Each row comes from the steps of one path. Every step used is in the known rows, and no mark comes twice. Write the path behind each row, first mark first.
Known rows:
kudo, vegug, nopi: -180	119	-158	281	-147	-15	-182	100	158	25	-163	96	-16	91	-181	-63	424	-181	124	-206	-29	-390	-47
kudo, gupar, buse: -79	-5	-104	-31	8	26	-27	47	117	93	-139	98	116	-112	115	141	13	76	-292	-71	19	34	-15
kudo, vegug, nopi, gupar, vikin, devu: 398	207	136	-204	-199	-24	-230	-45	283	-64	203	140	-480	-22	322	-78	-147	-329	172	200	-132	-492	517
vegug, kudo, gupar: -73	-252	-42	209	49	191	-92	291	218	145	-215	65	199	12	11	-71	119	-132	-123	-123	47	119	-259
kudo, vegug, nopi, gupar: 304	168	-96	225	-81	-127	-307	41	230	-60	-155	171	-110	23	158	-79	-26	-248	105	1	-179	-366	142
kudo, devu: -264	-79	-393	160	215	-250	-18	-4	3	8	-86	-121	64	-27	-320	104	-58	317	-77	-26	136	286	-356
vikin, devu, kudo, gupar, nopi: 3	370	270	-485	48	118	34	33	-73	-129	180	125	-497	-90	254	32	3	-40	200	316	-133	244	167
vikin, gupar, kudo, vegug, nopi: 20	-148	116	322	-221	52	366	-103	143	-287	-26	113	-226	110	-68	-220	452	-128	97	50	-378	-218	-24
buse, gupar, nopi, vegug, kudo: 71	54	99	-32	78	203	198	-194	-203	110	221	-127	188	175	-195	-249	88	14	253	-30	306	102	383
buse, gupar, kudo, vegug: 145	-163	97	337	-280	159	152	153	144	-88	167	47	238	-70	-147	105	-85	16	-143	-40	-187	-168	-93
buse, gupar, nopi, vegug, kudo, devu: 132	40	-105	167	228	201	101	-182	-95	-18	245	-63	139	29	-293	-206	-111	149	192	245	211	599	384
nopi, vegug, kudo, gupar: 201	-247	12	-21	254	123	-189	147	222	127	-191	130	99	170	120	-43	6	-231	-137	-180	-107	175	-141
nopi, gupar: 138	-17	-106	-94	112	-362	-48	-76	-49	51	-81	-89	15	79	116	75	-323	97	-27	-108	105	-222	-174
kudo, gupar, turem: -27	105	-231	-36	3	235	-37	298	244	56	-57	-74	110	-137	131	105	-20	192	-189	-149	-125	21	-524
vegug, nopi, gupar, turem: -21	198	-140	-91	-11	26	-109	32	-107	50	-110	-163	-46	-19	153	-241	52	168	165	77	86	-62	-140
devu, kudo, gupar, turem: -102	161	50	-155	43	226	-95	229	-39	-123	-94	24	10	-186	172	223	-53	85	-194	71	-237	373	-445
buse, gupar: -16	10	-77	-21	10	-39	85	-145	-53	2	-18	-269	332	97	-380	188	-115	175	42	-216	299	-208	-251
buse, gupar, kudo, vegug, nopi: 59	-54	136	353	-308	352	51	104	100	-87	45	40	156	-34	-181	-179	238	-154	152	68	-133	-147	129
devu, kudo: -397	3	108	-150	85	-288	6	-83	-393	-31	-141	-80	-10	41	-173	221	93	42	11	-83	111	133	-263
devu, kudo, vegug: -147	89	73	143	-94	-211	-167	49	-93	-148	-101	199	-22	-13	-112	332	48	-150	-178	-98	-209	-61	-200
vegug, nopi, gupar: 27	85	-61	-70	81	-196	-151	-90	-87	68	-181	-90	-60	106	82	-188	20	-36	283	-3	150	-185	64
vikin, devu, kudo: -270	21	237	-488	70	-327	-82	-123	-362	-60	-111	-77	-326	90	-125	205	48	64	32	20	102	56	-286
buse, gupar, nopi, vegug: 175	290	-7	-253	123	33	230	-287	-168	19	319	-189	76	169	-161	-12	-93	170	273	-126	199	-108	309
buse, gupar, vikin, devu: 98	57	153	-443	-79	62	178	-213	22	-6	315	-326	-56	12	-204	186	-241	90	133	-12	328	-323	141

Write each row's path:
-35	45	134	-130	131	4	-125	108	-13	-120	-168	95	-11	-78	86	281	-85	-115	-80	13	-172	254	-250
devu, kudo, gupar
106	-231	66	-27	161	128	-168	17	74	184	-202	234	141	72	204	-61	58	-150	-355	-63	-26	290	168
nopi, vegug, kudo, gupar, buse
297	-195	55	271	-194	-158	15	196	131	-66	108	219	-45	-104	347	-14	-308	-46	-218	58	-373	-181	-29
nopi, gupar, kudo, vegug
-379	-345	-301	375	167	-86	-47	117	-53	105	-174	-72	180	-26	-372	-121	106	167	-96	72	246	507	-285
vegug, kudo, devu
-102	-253	110	55	-99	110	290	-3	-172	32	114	-237	266	0	-238	-9	-39	218	23	-31	128	21	-186
buse, gupar, kudo
-71	-347	-115	203	147	-173	508	-212	-23	-316	42	-88	-151	-17	-215	-35	-30	358	-75	229	-205	428	-335
vikin, gupar, kudo, devu
-184	-263	13	183	-56	191	-55	143	81	183	-229	155	230	-87	83	-86	182	-52	-321	7	129	250	47
vegug, kudo, gupar, buse
328	-207	249	-443	154	241	-125	82	279	121	156	83	-279	95	275	-63	-125	-319	-82	4	-69	81	219
nopi, vegug, kudo, gupar, vikin, devu
243	272	-90	-236	199	81	66	9	157	71	219	85	-169	79	260	-60	-34	-19	123	-111	-142	12	204
kudo, gupar, nopi, vegug
-65	137	-152	-47	-78	164	122	-12	-66	-2	43	-344	350	-20	-282	137	-79	379	-64	-162	225	-115	-435
buse, gupar, turem
-58	-3	38	-110	-95	114	253	-143	-16	26	282	-347	261	-22	-265	191	-182	102	96	-150	342	-252	155
buse, gupar, vikin
-72	104	-15	-108	-18	-183	-129	-234	-241	97	-206	8	-18	-12	153	-207	74	31	64	149	216	-57	386
vegug, nopi, gupar, buse
23	-204	-84	186	137	-37	-11	32	-109	-31	-34	19	-170	-131	116	-374	-105	116	193	462	-107	549	117
vegug, nopi, gupar, kudo, devu
35	-2	-58	-105	14	-355	-29	-216	-199	90	-100	22	64	-36	208	74	-239	183	-223	28	162	-91	144
nopi, gupar, buse
-124	224	-119	-268	164	-197	208	-166	-223	165	238	-96	-141	213	-6	-147	160	160	204	-223	156	-137	174
gupar, nopi, vegug
2	-15	-45	-119	-6	170	106	172	308	66	183	-73	33	-121	156	151	-114	-80	-58	-125	2	-122	44
kudo, gupar, vikin
-234	182	105	166	-121	-39	-238	50	-121	-146	-196	193	-134	17	-156	65	373	-306	136	5	-168	-26	36
devu, kudo, vegug, nopi
-166	-256	-21	329	-241	-55	149	277	61	43	88	129	21	-43	6	-18	148	23	-225	-146	-230	-180	-227
gupar, kudo, vegug
120	246	237	84	-147	-134	-337	-176	-225	-184	-189	370	-152	-142	276	44	-1	-297	-71	342	-235	91	560
devu, kudo, vegug, nopi, gupar, buse
257	170	14	123	-196	24	-133	16	253	-67	168	104	-160	-83	270	-74	-97	-335	159	69	-111	-423	513
kudo, vegug, nopi, gupar, vikin
